Known rows, with every way that one mark hangs from another
q_926{q_461 q_974}: 13.2, -8.2, 18.0, 36.1, -16.6, -13.3, 12.7, -5.7, -24.9, -9.3, -19.0, -28.8, -29.4, 23.1, 34.7, 10.1, 3.1, 4.3, -13.4, 14.9, -23.7, 2.6, -3.2
q_9{q_460{q_461} q_974}: -6.0, 19.7, -8.1, -12.2, -18.6, -8.3, -10.3, 23.4, 1.0, -10.6, 2.4, -12.4, -41.0, 15.7, 25.5, 24.7, -6.3, 17.2, -25.3, 11.8, -0.8, 6.9, -10.5
q_461{q_460{q_9 q_974}}: 26.4, 15.3, 25.5, 2.1, 7.6, -17.0, -2.3, 7.4, -14.2, 4.8, 9.0, -45.4, -5.8, 26.0, 6.4, -4.6, -12.1, 13.6, -18.7, 7.3, -18.8, -3.5, -14.8
q_974{q_9}: 23.3, 21.3, -3.4, 3.6, -11.4, -14.7, 2.0, 4.8, 14.3, -17.0, -8.2, -4.0, -13.9, -11.3, 21.4, -3.5, -10.5, 25.4, 7.4, -2.6, 4.6, -8.2, 9.3
q_324{q_9{q_325}}: 15.9, 14.6, 2.4, 8.7, 0.0, -24.2, 18.7, 10.8, -30.0, -10.4, -33.2, -38.1, 5.9, 9.5, 21.4, -7.5, -14.2, 39.9, -20.4, -18.2, 34.0, 8.9, -11.9
q_9{q_325 q_460{q_461 q_974{q_27}}}: 6.7, 19.6, 16.0, -12.2, -25.1, -27.2, -2.1, 8.8, -20.0, -0.4, -4.3, -77.7, -4.3, 47.0, 33.9, 17.2, 2.6, 15.4, -44.0, -20.2, 21.7, 19.3, -29.7
q_461{q_460{q_974{q_9}}}: 27.4, 29.9, 30.0, -8.9, -13.7, -15.9, 5.4, 1.5, 9.8, -24.3, 1.9, -21.4, 5.2, 11.8, 20.0, -4.9, -17.0, 27.0, 6.4, 5.3, 2.4, -1.6, -8.3
q_324{q_9 q_926{q_974}}: 6.1, -8.5, 21.4, 32.3, -16.3, -2.5, 6.7, 7.7, -29.4, -9.2, -46.9, -19.7, -33.5, -5.0, 21.9, 22.9, -34.0, 42.0, -7.6, 12.3, 21.5, 0.0, -6.0
q_460{q_9{q_325}}: 28.5, 10.0, -18.0, 17.8, 14.0, -27.4, 6.1, 13.6, -15.6, 12.2, -1.8, -45.3, -11.4, 21.8, 6.9, -10.9, -5.3, 15.2, -23.5, -11.4, -1.4, -5.0, -9.0
q_461{q_460}: -2.1, 22.4, 15.8, 4.9, 5.8, -19.7, 10.7, 7.4, -5.6, -10.8, 2.9, -28.0, 5.2, 17.9, 8.3, -11.2, -8.4, 12.0, -16.9, -0.5, -12.8, 2.7, -12.1
q_461{q_460{q_9{q_974}}}: 4.6, 18.0, -2.8, 14.1, 12.5, -8.5, 3.8, 24.4, -12.9, -6.8, 17.1, -16.3, -22.3, 15.6, 9.4, -1.7, -11.2, 10.5, -23.2, 17.8, -34.2, -7.3, -3.3
q_9{q_460 q_974{q_27}}: -5.9, 19.3, -5.9, 9.2, -12.3, 1.7, -7.7, 15.4, -13.8, -15.6, -4.4, -32.6, -46.6, 3.7, 30.5, 23.8, -5.8, 5.3, -25.1, 1.3, -13.0, -6.4, -2.0
q_27{q_926{q_461 q_974}}: 8.0, 11.6, 28.3, 36.7, -26.5, -24.0, 14.3, -15.1, -14.7, -14.6, -25.0, -35.0, -29.3, 33.9, 33.4, 7.0, -4.7, -2.8, -33.7, 10.2, -27.7, -7.6, 8.5
q_324{q_9{q_325} q_926{q_974}}: 12.4, -6.4, 10.6, 37.9, -12.4, -14.7, 18.3, 8.6, -34.8, -9.2, -47.0, -31.1, -18.9, 11.7, 25.5, 18.5, -31.9, 41.6, -12.2, -2.5, 36.2, 5.4, -13.8
q_926{q_974}: 8.5, 4.2, 15.1, 27.9, -5.0, -8.4, 6.9, -6.1, -7.9, -9.0, -15.4, -21.1, -24.9, 15.0, 25.8, 4.1, -2.6, 10.0, -3.1, 10.7, 1.9, 4.6, -5.0
q_27{q_926}: 8.9, 35.9, 12.8, 6.5, -7.3, -27.1, 9.3, -1.5, 3.4, -6.7, -16.3, -28.6, -13.9, 11.0, 15.0, -12.4, -12.2, 10.9, -29.9, -11.7, -1.2, -14.0, 13.8
q_324{q_9}: 9.5, 13.5, 12.8, 1.7, -4.3, -12.6, 3.6, 9.7, -26.2, -13.1, -35.2, -23.1, -7.0, -7.5, 16.8, -4.3, -16.5, 38.1, -14.8, -5.8, 18.3, 1.8, -2.6
q_9{q_325 q_974{q_27}}: 3.2, 20.1, -8.0, 18.1, -1.4, -14.7, 22.6, 22.9, -23.6, -18.2, -3.9, -37.2, -13.3, 18.2, 41.0, -3.8, 2.0, 12.4, -24.4, -20.6, 0.9, -0.2, 7.5
q_9{q_325 q_460{q_461} q_974{q_27}}: -14.3, 22.1, -12.9, -2.1, -19.7, -19.7, 2.8, 27.3, -17.7, -13.2, 3.8, -48.1, -21.6, 38.0, 37.7, 21.4, 5.0, 12.5, -46.9, -11.1, 5.8, 13.3, -17.3
q_9{q_325 q_460 q_974{q_27{q_926}}}: -5.0, 40.3, -3.8, 13.8, -16.6, -21.9, 8.4, 8.7, -8.6, -17.5, -9.5, -52.6, -32.4, 31.7, 33.4, 13.4, -10.5, 2.2, -53.6, -17.8, 1.3, -14.8, 2.0
q_9{q_325 q_460{q_974{q_27{q_926}}}}: 19.2, 38.8, 25.2, 2.4, -22.4, -28.5, 3.9, -8.3, -11.2, -5.0, -16.6, -83.5, -14.2, 42.6, 28.1, 9.2, -11.2, 6.3, -47.8, -26.1, 16.2, -8.5, -10.8

Rows
-20.1, 32.1, 34.7, 18.4, -18.8, -33.6, 17.2, 0.3, -25.2, -19.2, -7.9, -61.2, 8.8, 39.3, 28.1, -9.0, -0.5, -8.1, -63.9, -14.5, -51.1, -5.9, 1.4 -> q_974{q_27{q_926{q_461{q_460}}}}
22.0, 44.9, 31.4, 0.5, -31.7, -20.6, 3.4, -3.4, 5.4, -25.9, -15.7, -40.8, -6.5, 9.7, 39.5, -5.2, -14.1, 15.9, -21.9, -19.0, 4.4, -16.1, 20.7 -> q_460{q_974{q_9 q_27{q_926}}}
14.4, -6.4, 11.1, 43.8, 0.8, -28.8, 19.7, -1.6, -31.0, -1.1, 3.0, -56.8, -7.3, 57.7, 20.1, 4.1, 3.6, -1.3, -37.1, 15.0, -41.5, 6.2, -33.3 -> q_926{q_461{q_460{q_9{q_325}}} q_974}
7.4, 30.3, 8.7, 9.8, -40.7, -24.3, -6.4, -8.1, 3.3, -23.4, -17.2, -50.4, -30.6, 13.6, 35.8, 16.9, -7.4, 1.0, -43.1, -6.6, -34.0, -18.9, 2.3 -> q_974{q_9{q_460} q_27{q_926{q_461}}}
10.2, 5.3, 1.6, 42.8, -22.3, -13.6, 16.1, 4.0, -5.3, -16.7, -21.1, -34.1, -19.7, 12.6, 39.0, 17.6, -17.8, 24.3, -6.3, -9.9, 14.8, -4.8, -3.9 -> q_324{q_926{q_974{q_9{q_325} q_27}}}
13.7, 16.8, -4.1, 16.8, 17.8, -30.0, 11.8, 11.9, -15.2, 6.8, 11.0, -49.3, 8.4, 38.7, -0.7, -14.0, -4.7, 12.4, -33.3, -6.2, -15.9, 0.7, -27.5 -> q_461{q_460{q_9{q_325}}}
-10.1, -5.6, 22.6, 39.3, -20.8, -1.3, 6.7, 7.2, -41.7, -13.3, -48.2, -36.9, -24.9, -1.5, 33.3, 23.6, -25.0, 31.5, -23.6, -0.3, 10.8, 3.3, -4.6 -> q_324{q_9 q_926{q_974{q_27}}}
26.1, 23.2, 19.3, -19.7, -29.0, -20.1, -0.8, 13.7, 9.0, -15.9, -3.7, -17.7, -4.1, 9.5, 34.5, 2.6, -8.6, 30.9, -0.2, -1.3, 17.5, 7.3, 3.0 -> q_460{q_461 q_974{q_9}}
5.2, 34.0, 15.1, 15.7, -34.6, -29.2, 10.1, 0.0, -3.4, -26.5, -16.6, -38.5, -9.7, 9.3, 41.4, -3.0, -3.7, 5.8, -36.9, -15.7, -34.2, -16.9, 22.1 -> q_974{q_9 q_27{q_926{q_461}}}
12.8, 24.5, -17.3, -13.3, -25.4, -30.5, -4.4, 9.9, 19.7, -11.8, -0.2, -29.6, -10.6, 24.7, 24.1, 13.9, -5.1, 27.2, -20.6, -5.8, 24.9, 9.2, -26.3 -> q_974{q_9{q_325 q_460{q_461}}}
27.7, 25.3, 21.9, 1.0, -22.9, -11.1, 0.4, 3.8, -3.1, -19.0, -10.4, -36.1, -9.0, -1.3, 38.4, -0.1, -8.1, 21.7, -0.4, -12.8, 6.5, -5.6, 10.6 -> q_460{q_974{q_9 q_27}}
25.0, 12.2, 18.0, 10.3, -4.1, -11.2, -7.2, 9.7, -29.5, 9.0, -4.5, -60.7, -18.2, 15.3, 23.3, -0.5, -1.8, 8.9, -25.7, -7.1, -16.7, -5.4, 0.3 -> q_460{q_9 q_974{q_27}}
6.6, 23.1, -8.2, -17.6, -29.0, -18.9, -16.3, 7.3, 24.4, -12.7, 0.0, -15.3, -24.2, 7.7, 21.8, 19.6, -8.6, 25.1, -14.4, 5.9, 9.5, 6.4, -17.3 -> q_974{q_9{q_460{q_461}}}
6.5, 0.8, 9.6, 30.7, -39.1, -5.7, -9.0, -12.3, -6.1, -24.8, -16.3, -42.7, -41.9, 17.2, 44.9, 34.0, 2.3, -0.7, -19.1, 14.4, -29.7, -1.7, -19.1 -> q_926{q_461 q_974{q_9{q_460} q_27}}
-17.7, 42.8, 11.0, 19.8, -2.8, -17.5, 5.6, 18.3, -16.1, -15.5, 11.1, -38.9, -14.3, 30.8, 22.1, -7.6, -9.1, -2.4, -60.2, -1.2, -48.0, -15.7, 9.2 -> q_461{q_460{q_9{q_974{q_27{q_926}}}}}
9.5, 27.1, 22.9, -14.5, -35.7, -19.2, -2.1, 14.5, -0.6, -19.1, -3.9, -35.7, 3.7, 14.3, 44.8, 3.8, -0.2, 25.8, -15.8, -13.0, 7.0, 11.2, 3.4 -> q_460{q_461 q_974{q_9 q_27}}
-2.1, 42.7, 1.4, 21.2, -9.5, -26.5, 26.2, 16.5, -16.7, -20.2, -9.1, -44.1, -12.0, 29.3, 38.9, -6.6, -4.5, 7.0, -47.3, -26.6, -1.6, -12.0, 19.9 -> q_9{q_325 q_974{q_27{q_926}}}
1.9, 18.3, -18.2, -5.8, -14.2, -21.7, 2.3, 25.3, -4.4, -7.5, 4.6, -28.7, -29.4, 31.8, 27.1, 19.8, -3.2, 20.1, -31.1, -0.7, 15.5, 11.7, -16.7 -> q_9{q_325 q_460{q_461} q_974}
14.2, 32.2, 16.4, 25.2, -26.7, -18.6, 6.2, -16.8, 23.3, -27.8, -20.1, -7.0, -23.5, 13.9, 34.1, 2.6, -17.1, 13.0, -9.6, 11.0, 3.4, -12.8, 10.8 -> q_27{q_926{q_974{q_9}}}
48.8, 24.2, 11.4, -0.8, -13.8, -23.3, 13.7, 3.8, 4.7, -14.3, -9.8, -34.3, 0.6, 11.0, 30.7, -4.8, -12.9, 32.2, 9.2, -13.6, 32.2, -2.8, -0.4 -> q_460{q_974{q_9{q_325}}}
-6.2, 27.1, 7.8, 14.8, -31.3, -13.8, 0.8, 7.6, -18.7, -21.6, -12.7, -47.5, -49.6, 21.3, 38.2, 23.5, -5.8, -6.5, -55.0, -1.9, -41.1, -18.3, 10.8 -> q_9{q_460 q_974{q_27{q_926{q_461}}}}
1.2, 25.9, 41.5, 2.3, -7.8, -13.7, 7.9, 5.9, -23.8, -13.0, 0.5, -56.0, 12.5, 30.1, 27.3, -5.6, -4.3, 10.2, -24.9, -10.6, -11.1, 4.5, -10.2 -> q_461{q_460{q_974{q_27}}}
-3.4, 30.5, 29.8, 13.8, -12.6, -35.9, 19.5, -3.7, -11.4, -15.3, -5.8, -42.6, 2.3, 34.4, 16.0, -9.5, -9.0, 0.8, -46.4, -6.1, -41.2, -8.6, 0.4 -> q_27{q_926{q_461{q_460}}}
32.6, 25.6, 10.8, -15.4, -25.3, -32.3, 13.5, 12.6, 4.5, -13.4, -1.8, -31.1, 9.4, 25.9, 36.5, -2.2, -4.7, 35.9, -5.9, -13.8, 34.5, 14.0, -5.6 -> q_460{q_461 q_974{q_9{q_325}}}
-27.5, 41.3, 5.6, -5.9, -32.7, -18.1, -6.2, 15.4, -1.7, -17.7, -2.8, -38.1, -34.4, 29.7, 37.2, 22.6, -5.4, 2.9, -61.1, -6.3, -11.2, -1.6, 3.5 -> q_9{q_460{q_461} q_974{q_27{q_926}}}
14.6, 4.6, 35.1, 16.1, -10.0, -19.1, 2.8, 10.5, -41.3, 0.0, 4.2, -75.2, -0.9, 37.2, 25.5, 0.4, 1.7, -2.2, -43.7, 0.2, -56.3, -0.6, -13.5 -> q_926{q_461{q_460{q_9 q_974{q_27}}}}
7.0, 24.4, -5.2, 1.9, -23.5, -8.8, -15.1, -0.8, 10.4, -18.4, -7.9, -34.7, -27.5, -4.3, 26.5, 15.1, -7.9, 14.8, -13.3, -4.3, -4.1, -7.4, -10.4 -> q_974{q_9{q_460} q_27}
17.8, 27.3, 13.6, -10.0, -31.3, -30.7, 11.4, 15.5, -8.3, -18.1, -3.4, -51.5, 16.5, 31.7, 47.5, -1.9, 2.7, 27.9, -21.7, -25.0, 23.3, 14.6, -6.2 -> q_460{q_461 q_974{q_9{q_325} q_27}}
-5.9, 22.7, -9.9, 22.3, 11.0, -19.5, 16.4, 27.4, -29.6, -10.0, 16.8, -48.2, -2.1, 36.7, 23.6, -6.1, 0.7, 5.6, -45.0, -7.6, -29.6, -2.2, -12.6 -> q_461{q_460{q_9{q_325 q_974{q_27}}}}
-3.1, -6.4, 21.2, 41.5, -23.6, -10.2, 12.7, -4.4, -35.4, -13.8, -19.3, -49.4, -22.1, 26.7, 45.0, 10.5, 9.8, -4.8, -28.5, 4.2, -36.2, 6.5, -2.8 -> q_926{q_461 q_974{q_27}}
17.1, 3.4, -6.7, 10.4, -10.2, -15.6, -1.1, 13.8, -24.9, 1.2, -40.0, -46.0, -30.7, 0.3, 7.0, 26.8, -36.8, 46.8, -20.9, -11.3, 37.0, -3.5, -26.0 -> q_324{q_9{q_325 q_460} q_926}
-11.3, 16.2, -10.6, 5.7, -10.1, -13.0, -4.6, 37.5, -25.6, -5.0, 8.4, -30.0, -23.9, 17.4, 35.1, 5.5, 5.3, 11.1, -43.9, 0.5, -29.3, 5.9, 4.5 -> q_460{q_9{q_974{q_27}} q_461}
17.4, 18.9, 16.4, 26.1, -42.8, -19.2, -4.8, -23.3, 15.8, -26.0, -21.4, -26.8, -48.0, 22.4, 33.9, 29.0, -11.9, 2.4, -24.5, 20.6, -21.5, -14.7, -4.8 -> q_27{q_926{q_461 q_974{q_9{q_460}}}}
14.3, 31.8, 12.1, 17.3, -34.0, -12.5, -10.1, -23.9, 30.5, -22.4, -17.8, -16.7, -44.2, 14.9, 27.4, 23.4, -19.3, 9.0, -15.9, 18.2, 7.2, -12.2, -7.6 -> q_27{q_926{q_974{q_9{q_460}}}}
-3.3, 27.8, -14.3, -9.2, -31.0, -28.3, -3.2, 11.2, 6.1, -15.3, -0.9, -48.6, -2.5, 29.2, 34.8, 13.8, 2.2, 19.6, -35.6, -17.5, 13.6, 12.2, -26.1 -> q_974{q_9{q_325 q_460{q_461}} q_27}
-6.1, 16.9, -20.2, 12.0, -5.6, -24.1, 9.7, 37.6, -29.6, 0.0, 10.7, -46.2, -11.6, 35.2, 36.8, 1.3, 9.2, 12.4, -50.5, -13.5, -13.5, 9.8, -2.7 -> q_460{q_9{q_325 q_974{q_27}} q_461}
29.2, -2.3, -3.0, 30.5, -31.0, -18.2, 5.8, -14.1, 2.5, -19.1, -14.6, -36.7, -36.8, 30.5, 37.4, 28.2, -2.6, 11.2, -9.3, 13.4, -4.9, 0.5, -27.0 -> q_926{q_461 q_974{q_9{q_325 q_460}}}
21.7, 8.1, 42.4, 2.5, -12.0, -22.2, 13.8, 4.4, -26.4, -9.5, -3.8, -48.6, -0.2, 29.7, 22.8, -1.9, -4.1, 10.3, -20.2, 3.8, -28.4, 2.6, -8.8 -> q_926{q_461{q_460{q_974}}}
10.1, 3.6, 4.4, 4.5, -15.7, -5.4, -13.4, 12.0, -21.4, 0.0, -42.0, -30.4, -44.6, -16.6, 4.5, 32.9, -40.6, 43.3, -16.0, 2.1, 21.7, -8.4, -14.6 -> q_324{q_9{q_460} q_926}
12.6, -8.3, 4.7, 31.4, -18.3, -7.0, 3.3, 1.2, -26.1, -4.6, -45.2, -41.6, -41.4, 14.1, 17.2, 39.3, -35.5, 39.8, -18.0, 5.2, 39.4, 3.7, -33.4 -> q_324{q_9{q_325 q_460} q_926{q_974}}
-21.1, 20.3, -5.2, -6.1, -24.5, -8.2, -10.0, 25.8, -12.0, -14.6, 1.6, -33.0, -34.9, 20.7, 37.8, 26.6, 1.9, 9.2, -41.5, 0.7, -8.4, 8.5, -8.1 -> q_9{q_460{q_461} q_974{q_27}}
32.2, 14.9, 35.2, 0.0, -23.0, -21.7, 11.0, 1.7, -5.0, -24.3, -1.2, -31.7, -0.6, 16.6, 28.3, 1.5, -10.2, 20.1, -3.8, 7.0, -24.1, -2.4, -4.3 -> q_926{q_461{q_460{q_974{q_9}}}}
4.9, 35.3, -11.0, 25.0, -2.4, -25.2, 15.5, 20.7, -22.4, -6.8, -0.9, -52.2, -21.4, 32.6, 29.5, -7.7, -5.4, 3.6, -55.8, -19.1, -17.9, -17.5, 15.1 -> q_460{q_9{q_325 q_974{q_27{q_926}}}}
23.7, 18.9, 31.5, 19.0, -21.5, -27.3, 1.6, 3.5, -36.7, 2.6, -13.1, -75.5, -22.1, 30.9, 32.4, 0.7, -2.1, -3.4, -54.2, -12.1, -44.3, -17.7, 14.7 -> q_460{q_9 q_974{q_27{q_926{q_461}}}}
39.9, 14.6, 11.8, -4.4, -6.8, -18.4, -0.4, -1.3, -8.3, 2.4, -11.1, -58.1, -22.4, 25.9, 17.3, 14.1, -11.7, 20.3, -12.0, -9.5, 29.5, 0.5, -22.4 -> q_9{q_325 q_460{q_974}}
27.1, 1.5, -3.0, 36.7, -17.3, -17.7, 16.5, 3.8, 6.9, -11.7, -20.4, -14.9, -27.9, 7.7, 27.7, 17.0, -26.3, 31.9, 9.6, 1.9, 22.9, -5.8, -3.5 -> q_324{q_926{q_974{q_9{q_325}}}}
